What can hang from each mark
resumot: bereda nufan
dogugul: bereda zeda
domi: bereda resumot
bereda: dogugul resumot
nufan: domi zeda
zeda: banilu domi nufan resumot

Each row was made from one small tree. The marks that hang from a mark follow it in brackets, in alphabetical order. Every link used is in the known rows. Write each row's tree.
Known rows
dogugul{bereda{resumot} zeda}: [-18.8  20.9  14.9  -1.4 -49.7 -25.1  15.6   0.4 -36.8 -38.2  10.0 -22.4
 -14.9  16.8  -9.3  40.4 -18.9  -5.7  26.7]
zeda{domi{bereda{dogugul}} nufan resumot}: [ -2.6  24.6 -16.6  58.3   0.0  -9.2 -21.5  13.7  16.3  65.7 -24.8  14.2
  22.4  17.3  58.0 -19.7 -40.1 -25.7   9.2]
resumot{nufan{domi{bereda} zeda{banilu}}}: [ 20.0   0.5  -5.2 -18.2  19.3  11.1   5.9  -3.2  13.0 -15.8  15.2   9.1
 -24.4 -21.5 -44.9 -51.6   8.7  25.1 -22.2]
bereda{dogugul resumot{nufan}}: [-12.6 -11.0  -5.1  18.9 -14.5  28.6   1.9  11.4 -54.0   4.7 -18.7 -30.3
  -5.5   9.6  -3.0   5.4  27.7 -39.6  14.1]
dogugul{bereda zeda{domi nufan}}: [ -2.1  31.0  -1.6  20.2 -11.1 -35.3  24.6   0.2   5.6 -18.0  12.9 -38.3
  -2.6  -1.5  33.5   7.2 -38.7   2.1  35.8]
zeda{domi}: [-14.4  -5.0  -4.8 -13.7  31.6  -7.7   3.0 -33.9   2.0 -10.8  -5.4  -7.4
  -6.7  -9.2  58.1  32.9   2.8   9.2 -24.2]
domi{bereda}: [-12.2 -21.8   3.4 -15.4  -4.5 -15.9  -7.9  -3.1   4.8  -4.1 -25.8   1.9
 -27.5  -8.3 -14.5  46.5  51.7   7.0  -5.5]
resumot{nufan{domi}}: [  5.6  -1.6  -5.5  -5.5  13.9  15.0   9.3 -22.7  -4.6  -5.2   8.1 -15.7
 -19.7 -22.5 -15.2 -16.6  22.8  -3.0 -27.8]
resumot{nufan}: [  5.3 -25.9   2.5 -27.5  19.5 -15.2  -3.3  -6.5  -5.4  -3.6  -1.0 -32.3
  -5.3 -27.6 -23.3  -0.5  36.9 -14.8  -6.9]
dogugul{bereda zeda{domi nufan resumot}}: [ -1.3  44.6   2.3  32.8 -21.6 -47.7   6.6   0.5   7.6  10.7  14.1 -12.2
  21.1  16.7  40.9 -11.8 -77.1 -16.7  30.1]
zeda{banilu nufan{domi}}: [ -2.2 -19.8  -3.4 -37.8  64.7  44.1   7.9 -25.1  33.8 -40.0  27.2 -29.7
  10.7 -26.8  -5.5   1.9  24.4  41.3 -33.5]
resumot{bereda{dogugul} nufan{zeda{banilu}}}: [ 24.1 -21.2  -2.1   1.3  29.9  46.9  11.6  33.3   2.7  -5.7 -13.6  13.6
 -14.3   8.5 -37.9 -14.9  13.5 -27.1  23.6]
dogugul{bereda zeda{banilu nufan}}: [  0.8  -3.3  13.0 -25.1  18.3 -22.9  24.1   6.9  16.2 -55.5  23.4 -49.1
   9.2  -8.1 -20.0  22.7  -1.8  19.6  32.2]
zeda{resumot}: [-15.6  -9.9  11.0 -28.0  15.4 -13.3 -18.9 -32.6   1.7   5.0   2.2  15.0
  22.6   6.8  22.3  17.9   4.0 -32.5 -23.1]
resumot{bereda{dogugul} nufan{zeda{domi}}}: [ 21.2   7.5 -13.4  39.4   8.0  36.5  11.6  29.7  -6.3  25.8 -21.0  20.7
 -23.6  13.2   3.0 -29.3 -16.6 -42.7  26.7]
dogugul{bereda{resumot} zeda{banilu}}: [-10.7   2.2  20.6 -23.0 -18.3 -19.9  14.0   5.0 -23.4 -60.4  16.1 -24.2
  -2.4  15.8 -21.0  50.2 -19.8  28.2  16.4]
domi{bereda{dogugul{zeda}} resumot{nufan}}: [  3.9  -9.2  -4.9  41.5 -72.7 -20.0  -2.4  38.8 -22.1  50.5 -36.8  20.2
  -1.9  10.0 -16.2 -13.3  67.7  -7.9  41.5]
domi{bereda resumot}: [-20.4 -23.5  -0.1   3.7 -50.1  -2.9 -29.5   6.8  -4.1  34.9 -36.9  42.7
  -4.4   0.6  -9.8  45.4  65.9  16.6 -15.9]
resumot{bereda{dogugul} nufan}: [ 14.4 -17.1  -4.0  34.6   4.7  40.7   7.5  31.8 -11.4  23.5 -38.2   2.3
 -21.8  12.3 -22.7  22.7  27.8 -45.1  24.1]
domi{resumot{nufan}}: [ -8.2 -28.0  -0.5 -12.1 -24.8   0.5 -23.9  -2.4 -12.9  30.6 -12.0   7.5
  17.7 -16.5 -13.4   6.8  53.0  -3.5 -18.3]

Write each row's tree
[ -9.2  28.0 -13.8  12.5  -3.5  49.5  29.6 -27.4  -2.6 -24.6   4.1  31.0
 -46.0   4.6  10.7 -34.8  32.4 -15.8  -4.5]
nufan{domi{bereda{dogugul}} zeda}
[ 14.5  -5.6   2.8   9.4  27.3  11.4 -11.1   0.2   8.0  10.7  -6.9  24.1
  18.5  14.8 -16.3 -13.6  -8.1   2.7 -26.6]
zeda{banilu resumot{nufan{domi{bereda{dogugul}}}}}
[ 27.9 -24.9   4.6 -26.2  28.4  22.9  -5.4  27.2  17.2  -2.5   1.3  19.7
 -12.7  -7.4 -57.1 -12.8  -4.6   1.4   0.1]
resumot{bereda nufan{zeda{banilu}}}
[  4.0   6.1  -4.6  13.2 -35.1 -22.4   6.3  13.8  14.7  33.0  12.2   7.1
  16.2  -1.0  40.3 -19.0  -9.2  24.2  34.1]
dogugul{zeda{domi{resumot{bereda}} nufan}}
[  6.9  41.7  10.9  25.5 -38.2 -34.9  13.9  -6.2 -11.3  -6.2  15.7   0.7
  -0.1  19.3  -6.5 -14.4 -47.7 -27.1  16.9]
dogugul{bereda zeda{resumot{nufan{domi}}}}
[ -4.1  -7.9  -9.6   6.2  25.3  55.3   2.4   5.4  11.7 -15.3   2.4 -14.6
  -2.2  -4.1 -15.4   4.5  19.8  38.9 -14.4]
zeda{banilu nufan{domi{bereda{dogugul resumot}}}}
[ -4.7 -10.9  -3.8 -30.2  13.3  -0.6 -14.5  -7.4  16.8  -7.0   2.6  41.2
   6.0  -5.0  17.7  -8.6   3.2  44.4 -23.0]
nufan{zeda{banilu domi{bereda resumot}}}
[ -3.5  19.9  12.2   9.1 -53.6 -34.6  11.2  15.7 -38.8 -20.7   9.1 -32.2
 -14.5   9.6 -29.1  14.0 -28.3  -8.2  30.7]
dogugul{bereda{resumot{nufan}} zeda}
[  3.8  31.0  10.7   5.6   1.0 -11.3  14.2  -6.6  18.9 -29.8  32.2  -8.9
  22.1  14.7  -3.8  -9.8 -50.7  10.3  10.2]
dogugul{bereda zeda{banilu nufan{domi} resumot}}
[ -5.6  15.7  -9.4  12.7  22.1 -16.3 -25.6 -14.6  23.6  46.1   7.4   0.6
  39.6  -1.2  62.5 -24.0 -55.4 -15.6 -15.5]
zeda{domi nufan resumot}
[  2.5 -25.6   0.1  13.7 -39.4  26.5 -29.7  23.5  -5.9  52.7 -28.8  39.6
   5.7   3.6 -25.5  25.2  30.9  -5.2 -12.3]
domi{resumot{bereda nufan}}
[  0.5 -25.4  -7.3 -30.8  75.1   3.7  -4.8 -10.2  36.0 -18.0  12.3 -34.3
  25.3 -25.8  34.2  11.2 -10.0  48.4 -22.8]
zeda{banilu domi nufan}
[ 12.0  16.1  10.4 -10.3 -21.1 -45.9  14.5 -16.0  -1.7   6.5  33.1   2.2
  12.5   2.2   9.6 -51.7 -10.6  -9.7  15.9]
dogugul{zeda{resumot{nufan{domi}}}}
[ -8.5 -15.3  -2.7 -48.4  33.4   7.9  -6.0 -26.3  12.8 -24.3  19.4  28.7
  18.9 -10.4  34.4 -13.2   2.3  35.3 -29.6]
nufan{zeda{banilu domi{resumot}}}
[ -6.2  15.7  -1.7  25.0  -7.3 -36.1 -29.9 -10.3   8.3  46.7 -23.4  44.8
   7.0  20.1  49.3  14.6 -44.1  -1.5 -24.5]
zeda{domi{bereda} resumot}
[-15.8   8.1   5.2  14.0 -24.0   8.1 -13.7   7.2 -38.2 -12.2 -17.5 -26.1
 -16.4   5.7 -33.8  51.7 -22.3 -22.6 -12.6]
dogugul{bereda{resumot{nufan}}}
[ 15.7  -3.8  -3.5 -36.3  39.8  22.4  12.6 -22.0   9.0 -32.3  32.4  -4.6
 -12.1 -26.5 -28.2 -56.4   7.7  14.0 -28.7]
resumot{nufan{domi zeda{banilu}}}
